Each row was made from one walk, in order. Every step used is in the known rows, and no mark comes twice. Write each row's walk.
In the rows, zero is written as 128.
Known rows
kezud/falome/salu/famu/posa/ligem: [133  97 165 147 125 142 135 150 145 139 151 168 140 146 138 129 146 140
 132 150 125  77 104 141 154  88 117 124 124 124 140  64 134 128 135 165
 108 124 168 163 109]
sugib/famu: [126 134 123 132 110 155  86 112 147 100 175 183 144 147 127 129 120 137
 167 139 112 144  81 118 123 146 121 141 126 140 148 129 115  97 132 132
 111 123 128 131 127]
zavon/befo/posa/ligem/salu: [136  93 125 140 111 146 127 105 114 186 170 119 121 143 165 127 137 132
 165 124 131  96  93 129 151 129 132 127 118 137 147  89 121  96 149 121
 105 105 159 158 124]
sugib/falome/salu/famu/posa: [133 101 154 147 140 167 111 120 133  95 154 218 141 124 125 126 178 129
 107 153 108  93 123 108 157 129 115 142 110 124 159  76 108 118 128 142
 118 117 165 148 104]
dalizoz/falome/posa/ligem/salu: [138  72 134 165 109 170 139 124 136 177 135 107 134 144 166 120 168 135
 205 121 145  94  97 136 128 119 129 112 115 147 159  88 132 102 152 132
  97 117 143 153 116]
zavon/befo/posa/ligem/salu/famu: [137  76 162 153 135 161 115 121 130 163 167 184 124 149 149 120 166 135
 104 130 117 112 118 122 130 142 153 139 110 124 129  77 103 117 144 112
  93 123 162 166 112]
posa/famu/salu: [128 111 128 157 134 147  89 128 132 105 162  91 116 148 162 140  99 132
 155 130 104 131 101 132 129 116 142 133 127 133 159 123 120  73 151 156
 135 120 162 168 133]
dalizoz/famu/salu: [124  99 108 162 135 130  87 125 135  90 141 139 148 140 161 132 142 132
 246 130 107  84 129 136 123 145 137 154 130 124 160 133 106  41 131 142
 143 122 126 182 126]
zavon/befo/posa: [139 150 115 119 141 123 128 113 108 121 173 127 127 116 129 140  97 125
  84 121 113 143 112 116 153 133 143 138 132 123 137  83  94 104 133 107
 112 110 151 131 122]
kezud/falome/posa/ligem: [129  90 161 149 119 157 160 159 156 150 122 103 144 156 138 115 100 139
 153 123 149 116  90 151 140  71 130  91 134 137 146  63 142 144 135 161
  95 136 129 159 104]
zavon/befo/posa/famu/salu/ligem: [136 170 161 157 134 144  93 146 141 138 150 127  94 145 139 143 129 139
  80 118 119 122  83 123 142 118 152 154 138 127 150  93 108 106 133 127
 120 124 181 152 128]
falome/posa: [129 102 133 139 131 167 146 143 154 116 108 120 145 140 131 111 125 123
 163 114 139 148 117 117 126 105 129 110 117 139 165  78 120 149 122 128
 108 133 116 138 107]
befo/posa/famu/sugib/falome/kezud: [127 118 147 141 119 182 126 110 124 166 204 141 142 166 146 122 106 125
  94 140 111 143  82 132 164  86 141  99 119 146 188  74 132 106 113 169
 112 121 156 192 103]
dalizoz/falome/salu: [145  96 117 184  98 122 128 151 138 110 147 108 151  86 130 130 166 131
 175 108 129 166 102 133  91 143 141 137 128 135  99 108 123  81 158 141
 105 122 132 105 132]
dalizoz/famu/posa: [136 134 121 125 142 139 122 127 135  80 136 198 151 142 142 137 182 129
 222 170 108  48 149 117 150 119 105 171 119 129 181 104 112 100 111 143
 144 113 143 151 114]
ligem/salu: [133  71 126 138 113 152 122  94 120 165 140 133 123 132 152 122 159 128
 179 131 135 103 115 120 134 151 127 138 110 140 144 134 125 104 153 118
 118 111 139 143 127]
befo/posa/ligem/salu/famu/sugib: [127  45 137 156 132 176 127 115 138 181 150 179 137 148 163 129 185 127
 133 142 106 107 130 130 136 142 131 155 120 114 178  73  81 131 125 155
 120 113 191 169 124]
dalizoz/famu: [130 133 120 144 122 121 121 142 143  95 133 162 155 153 144 120 162 128
 252 137 116 114 144 132 101 137 143 165 130 130 132 123 114  98 111 130
 134 128 106 150 119]
sugib/famu/posa/ligem/salu: [133  86 129 138 108 165 113 102 127 167 165 161 130 153 162 128 164 137
 206 149 127  61  90 126 156 122 106 135 110 144 173 101 130  94 146 139
 112 104 164 161 122]
ligem/salu/famu/sugib/falome: [117  73 150 174 127 208 103  93 118 143 146 172 134 139 147 111 159 127
  72 133 118 140 105 127 146 161 141 108 135 129 180  86  92 124 117 152
 117 127 151 167 105]
kezud/falome/boke: [132  42 161 180 129 149 157 124 139 127 157 166 146 137 141 138  91 144
 132 133 161  92  99 156 150  90 142  99 131 140 111  99 135 118 133 137
  84 131 137 156 109]
befo/posa: [126 154 129 124 137 124 136 104 117 137 168 122 136 125 126 140 112 125
 117 114 111 124 128 135 155 121 136 134 126 117 138  91 104 109 137 121
 118 104 151 131 126]
kezud/falome/posa/ligem/salu/famu: [134  38 185 163 131 182 128 126 151 159 143 178 135 156 143 111 167 139
 125 134 132 106 115 132 129 130 150 126 109 129 132  81 112 130 155 132
  86 130 147 173 104]
pege/posa/ligem/salu/famu: [132  86 164 160 138 182 114 124 147 172 156 173 126 158 140 110 173 136
 119 130 121 102 126 129 115 133 149 129 107 132 126  92 123 113 127 115
 100 131 153 176 113]
sugib/falome/posa/ligem/salu: [127  73 139 158 104 181 130 111 130 179 143 118 131 155 163 108 146 131
 186 117 145 104  85 131 142 117 130  97 114 148 166  80 134 115 142 133
  99 119 138 166 108]
leve/falome: [131  87 169 137 132 141 115 142 148 126 121 130 122 136 128 141 148 124
  99  94 131  95 120  92 130  89 140 136 117 131 149 139 135 159 120 148
 130 151 156 134 132]
posa/famu/sugib/falome/salu/ligem: [130 149 168 174  96 157 109 151 150 153 140 147 113 138 125 119 159 131
  86 109 131 169  67 122 124 126 148 139 137 132 134  75 119 149 121 146
 109 129 170 130 121]
befo/posa/ligem/salu/famu: [131  80 169 157 132 160 119 116 136 171 164 184 128 152 146 120 174 135
 120 129 115 102 126 131 130 137 150 136 108 121 127  82 109 118 148 118
  97 121 162 168 113]
pege/posa/famu: [138 181 139 142 138 189 118 145 157 124 174  67 115 173 133 117  90 128
 106 132 107 176 103 128  96  83 155 127 122 160 138 103 145 120 103 138
 121 130 155 150 124]
dalizoz/falome: [147 134 129 182 135 141 135 141 128 108 122 105 139  98 132 147 175 140
 131 128 132 117 135 147 100 140 139 130 142 135 125 131 118  80 148 131
 113 129 128 106 132]
kezud/falome: [135  57 173 142 129 144 147 120 139 116 127 119 140 124 112 129  91 140
  95 148 148 116 106 148 149 123 140 128 142 131 116 134 125 122 165 156
 105 127 119 142 117]
pege/posa/ligem/salu: [133 106 124 144 117 176 123 112 136 197 154 103 124 154 154 111 144 134
 178 124 137  87 101 136 127 116 128 115 113 152 146 109 147  90 120 122
 112 117 147 171 123]
posa/famu/salu/ligem: [131 166 167 160 129 143  93 148 150 142 132 128  96 151 138 139 143 140
 100 119 125 114  91 131 132 112 146 151 136 127 145 109 122 114 133 136
 126 130 174 151 131]
ligem/salu/famu: [133  63 164 153 136 165 112 111 136 149 148 193 125 143 140 117 182 132
 119 135 118 114 135 119 120 156 148 145 105 125 126 111 106 123 146 112
 102 126 148 156 117]
famu/salu: [122  96 114 152 138 134  93 116 125 114 140 116 129 122 150 138 117 133
 160 122 116  97 117 132 142 138 127 128 131 122 155 137 119  62 142 140
 139 122 142 166 132]
befo/zavon: [136 146 167 104 119 142 145 115 119 166 124 164 136  96  77 142 115 131
  80 129 116  62 119 146 109  94 136 141 150 136 124 120 148 124 138 125
 124 130 129 123 130]
befo/posa/ligem/salu: [130  97 131 140 109 144 132 101 118 193 167 118 126 147 163 127 146 132
 185 120 129  85 102 139 150 123 128 124 115 133 147  92 126  99 152 126
 108 102 160 157 125]
pege/posa/ligem: [127 174 125 140 133 164 131 154 151 174 148  86 130 158 130 111 109 137
 130 119 131 107 107 148 117  77 130  97 132 144 129  90 162 108  81 135
 118 138 140 168 120]

Which walk is each row?
[116  81 152 177 122 205 107 101 121 155 148 165 133 147 152 111 156 129
  78 132 121 132  97 133 149 148 140 100 138 129 178  76 100 125 115 158
 113 128 156 173 103]
posa/ligem/salu/famu/sugib/falome
[132  76 124 149 126 186 138 144 152 134 133 112 133 163 164 127 136 120
 149 143 110 170 109 123 119 105 130 145 126 138 198  71  96 161 118 178
 128 122 179 147 123]
falome/posa/famu/sugib
[132 183 164 164 138 165  92 149 159 147 139 114  98 155 132 132 136 140
  96 117 124 112  90 130 126 107 149 145 134 135 147 108 128 102 113 129
 125 132 172 162 129]
pege/posa/famu/salu/ligem
[133 114 115 147 135 197 126 138 153 147 151  98 127 162 154 125 128 123
 122 147 103 160 114 128 110 106 133 148 129 144 183  92 109 134  92 169
 136 123 184 158 131]
pege/posa/famu/sugib
[121 100 110 154 128 152  64 105 139  96 171 155 140 135 149 138 111 138
 186 131 106 107  84 125 138 151 122 138 129 131 170 138 107  41 148 144
 127 118 142 168 131]
sugib/famu/salu
[130 173 167 159 133 143  98 140 146 146 146 127 100 151 138 144 139 138
  97 115 118 111  91 132 142 110 149 152 135 123 149  97 113 108 137 132
 124 122 182 152 131]
befo/posa/famu/salu/ligem
[138  87 153 133 151 170 116 106 130 120 146 222 130 135 139 135 194 132
 127 167 112  50 142 108 163 131 108 158 101 126 174  96 107 118 137 131
 122 111 172 154 112]
ligem/salu/famu/posa
[130  29 135 154 133 178 120 114 139 165 133 187 136 141 157 125 194 126
 131 150 111 115 137 121 127 154 129 162 117 119 175  97  81 137 124 151
 126 120 179 162 125]
ligem/salu/famu/sugib
[121 111 144 158 129 197 132 124 141 109 118 123 145 141 129 101 114 123
 122 108 140 161  95 120 140 113 137  79 127 144 178  65 120 142 119 133
 101 136 107 148  92]
sugib/falome/posa
[133 130 185 170 132 163 108 150 162 133 125 122 106 155 133 134 129 142
 102 121 136 117  80 133 139 103 149 144 136 133 154  95 120 120 143 146
 111 131 167 160 120]
kezud/falome/posa/famu/salu/ligem
[127 126 154 151 123 153 122 145 134 141 157 171 136 147 142 124 153 136
 124 139 120  85 102 134 154  92 117 110 125 126 151  56 133 126 119 157
 112 126 167 161 106]
sugib/falome/salu/famu/posa/ligem
[119 114 140 159 116 179 141 149 145 158 126 112 141 160 152 108 118 130
 143 115 137 133  87 143 142  84 127  77 136 137 177  44 133 146 106 162
 107 136 140 165 101]
famu/sugib/falome/posa/ligem
[130 135 154 135 137 143 131 149 137 146 144 175 129 153 143 134 157 138
 128 149 118  63 123 138 154  85 112 121 122 123 151  72 134 134 118 151
 120 126 169 159 114]
salu/famu/posa/ligem
[139  72 163 142 142 157 123 126 143  95 149 212 145 121 121 131 169 133
 116 164 114  82 127 115 158 123 115 157 110 122 148  85 108 120 144 150
 113 116 166 147 108]
kezud/falome/salu/famu/posa
[120 106 141 191 124 167 130 112 119 128 167 176 138 141 149 127 105 135
 113 114 149 116  92 146 148 103 144  68 131 144 133  80 137 116 102 123
  93 136 136 157 102]
sugib/falome/boke
[119 105 153 166 122 184 137 152 148 157 129 134 142 164 151 106 130 132
 129 116 132 133  93 141 138  88 135  81 133 133 171  36 125 150 107 159
 100 140 144 172  98]
salu/famu/sugib/falome/posa/ligem
[120 134 136 169 127 218 106 109 129 131 160 111 128 154 144 110 113 124
  68 133 113 170  89 130 134 123 145  99 144 147 187  84 111 123  94 164
 124 129 155 164 108]
pege/posa/famu/sugib/falome
[121  88 133 168 125 207 132 129 149 107 116 141 159 151 145 100 139 121
 169 118 131 156 103 122 133 121 136 103 131 141 203  53  99 139 102 151
 109 133 118 163  92]
dalizoz/famu/sugib/falome/posa
[125  92 126 172  90 161 113 120 128 127 183 118 147 121 142 114 121 118
 131 108 110 202  70 123 129 136 144 119 130 134 141  65 106 112 133 165
 110 112 160 138 116]
befo/posa/famu/sugib/falome/salu
[127  57 131 161 105 190 132 110 131 188 139 121 133 156 171 109 155 130
 190 123 141 105  87 132 144 121 125 104 117 146 183  74 124 119 136 145
 104 116 151 170 110]
famu/sugib/falome/posa/ligem/salu
[124 163 136 131 121 119 143 136 125 171 166 104 133 147 142 135 109 133
 137 114 121 107 108 154 151  87 131 107 134 120 133  70 129 119 126 141
 114 116 158 148 123]
befo/posa/ligem
[129  82 143 164 136 170  93 139 151  98 150  86 123 156 163 136 104 129
 162 111 109 130  92 114 129  89 147 128 118 140 183 102 120  95 146 163
 126 130 167 174 124]
leve/falome/posa/famu/salu
[134  83 131 136 114 155 128 107 122 177 149 143 124 147 165 129 166 134
 192 144 134  55 106 128 157 118 108 130 111 140 166 101 135 104 146 137
 118 106 163 158 123]
famu/posa/ligem/salu
[131  61 168 160 130 176 122 129 146 164 144 183 131 157 148 110 179 134
 138 129 125 110 121 125 121 130 147 127 104 128 136  77 113 133 142 121
  93 130 150 169 108]
falome/posa/ligem/salu/famu
[143  97 148 155 144 157 119 134 139  92 148 210 145 112 128 138 199 133
 129 156 109  81 136 113 142 126 115 158 110 123 153  83 105 107 138 141
 116 116 169 136 113]
dalizoz/falome/salu/famu/posa
[134 152 159 152 101 121 118 159 154 155 125 152 116 123 112 123 167 133
 113 104 141 145  89 122 120 127 139 151 129 125 106  97 129 144 126 123
 112 129 153 117 129]
falome/salu/ligem
[144 131 151 169 126 182 139 160 155  96 146  73 127 159 150 128 125 130
 146 126 118 185 100 129  96  84 157 124 123 156 159  75 122 135 149 151
 101 130 149 125 116]
dalizoz/falome/posa/famu
[129  41 130 160 122 161 121 137 148 147 137 182 145 128 145 122 180 123
 127 137 107 152 127 122 115 148 131 161 121 114 154  83  85 140 119 163
 124 125 176 149 125]
falome/salu/famu/sugib
[122  59 146 171 129 225 129 114 146 130 122 151 148 148 146  98 150 122
 129 117 133 151  99 116 140 129 138  95 120 141 201  50  98 144 117 143
  98 130 134 167  90]
ligem/salu/famu/sugib/falome/posa
[115 108 131 163 123 189 111 101 115 133 136 141 135 133 140 115 131 124
  81 129 123 145 102 131 150 147 131  98 146 131 182  95 104 128 108 159
 127 128 142 153 110]
famu/sugib/falome
[131  91 121 144 123 167 128 138 140 142 144 115 124 157 163 135 136 123
 132 151 105 159 116 128 120 115 130 154 132 133 181  96  99 152 118 177
 138 121 186 142 134]
posa/famu/sugib
[128  96 129 163 136 167  98 134 143  98 153  87 124 154 165 132  98 130
 172 121 109 140  96 126 126 103 143 124 122 139 177  99 117  84 149 157
 125 122 157 172 122]
falome/posa/famu/salu
[136  39 149 157  94 124 138 137 146 116 148 120 153 104 116 117 108 130
 153 122 142 165  82 134 127 133 140 135 128 132  92 110 131 109 167 158
  99 120 127 128 121]
kezud/falome/salu
[143 153 160 180 105 128 121 165 154 146 122 139 121 108 114 133 190 139
 113 104 143 137  92 132 108 132 144 154 136 129 104 100 124 121 138 125
 105 130 153 108 131]
dalizoz/falome/salu/ligem
[120  84 134 161 128 209 135 124 144 119 115 130 150 142 141 102 128 120
 128 116 135 161  97 120 142 117 131  88 130 140 201  57 105 147 108 150
 107 133 126 156  94]
famu/sugib/falome/posa
[134 130 140 169 121 154 152 170 151 147 118  93 143 144 148 124 141 138
 168 113 142 118 103 150 117  80 131  92 133 139 150  62 137 123 129 148
  99 137 133 143 112]
dalizoz/falome/posa/ligem
[121  52 144 205 125 195 125 101 124 149 173 203 141 148 168 124 140 134
 121 126 142 106  95 142 150 121 144  85 125 140 156  65 113 118 101 132
  90 130 162 174 101]
ligem/salu/famu/sugib/falome/boke
[126  93 155 145 124 183 121 115 129 166 183 178 145 158 139 114 130 128
  84 142 118 129  97 128 156 103 137  99 117 141 179  86 133 109 106 162
 112 133 142 196 100]
salu/famu/sugib/falome/kezud
[134  53 139 154 125 191 144 142 156 131 132 109 136 162 159 128 122 125
 135 149 117 167 102 129 126 101 134 145 131 139 195  73  95 160 129 189
 120 122 177 152 119]
kezud/falome/posa/famu/sugib
[147 120 139 153 127 145 141 140 133 150 170 130 148 130 135 138 149 137
 138 141 129 107 114 140 127  93 137 118 117 148 144 118 150  74 135 145
 107 131 129 158 120]
dalizoz/falome/kezud
[137 158 170 182 134 162 103 159 158 130 125 116 105 145 141 141 158 142
 114 115 129 115  89 133 123 110 150 143 136 134 157  94 117 105 138 136
 115 131 169 147 125]
dalizoz/falome/posa/famu/salu/ligem
[138  94 173 150 124 183 145 151 160 100 147  82 128 171 141 120  82 130
 127 137 126 186  87 129 120  76 156 122 122 153 154  77 125 153 155 163
  97 130 145 145 107]
kezud/falome/posa/famu
[132  75 159 159 121 138 113 145 148 121 153 187 140 124 122 113 166 128
 115 118 113 163 123 118 102 146 152 144 111 118  95  91 110 129 138 126
 101 133 144 141 116]
falome/salu/famu
[124 125 135 165 124 197 107 106 112 121 170 123 123 145 150 121 106 123
  56 133 109 180  82 124 151 136 148 107 148 138 187  69  92 126 115 161
 119 122 164 155 108]
zavon/befo/posa/famu/sugib/falome
[127 161 175 173 129 172  94 145 152 134 130 126 102 156 139 128 136 138
  93 112 129 126  77 127 138 110 151 129 136 134 166  86 119 117 127 138
 115 132 166 160 116]
sugib/falome/posa/famu/salu/ligem
[133 135 123 118 134 163  98 107 137  84 164 212 144 138 130 143 152 135
 163 170 106  71 104 108 166 121  89 154 117 137 190 109 112 100 127 145
 128 109 158 137 119]
sugib/famu/posa
[120  77 148 168 134 216 131 126 149 117 118 152 150 147 139  99 139 122
 113 115 130 161 104 119 138 121 138  94 126 137 196  49  97 151 108 146
 102 137 129 162  90]
salu/famu/sugib/falome/posa
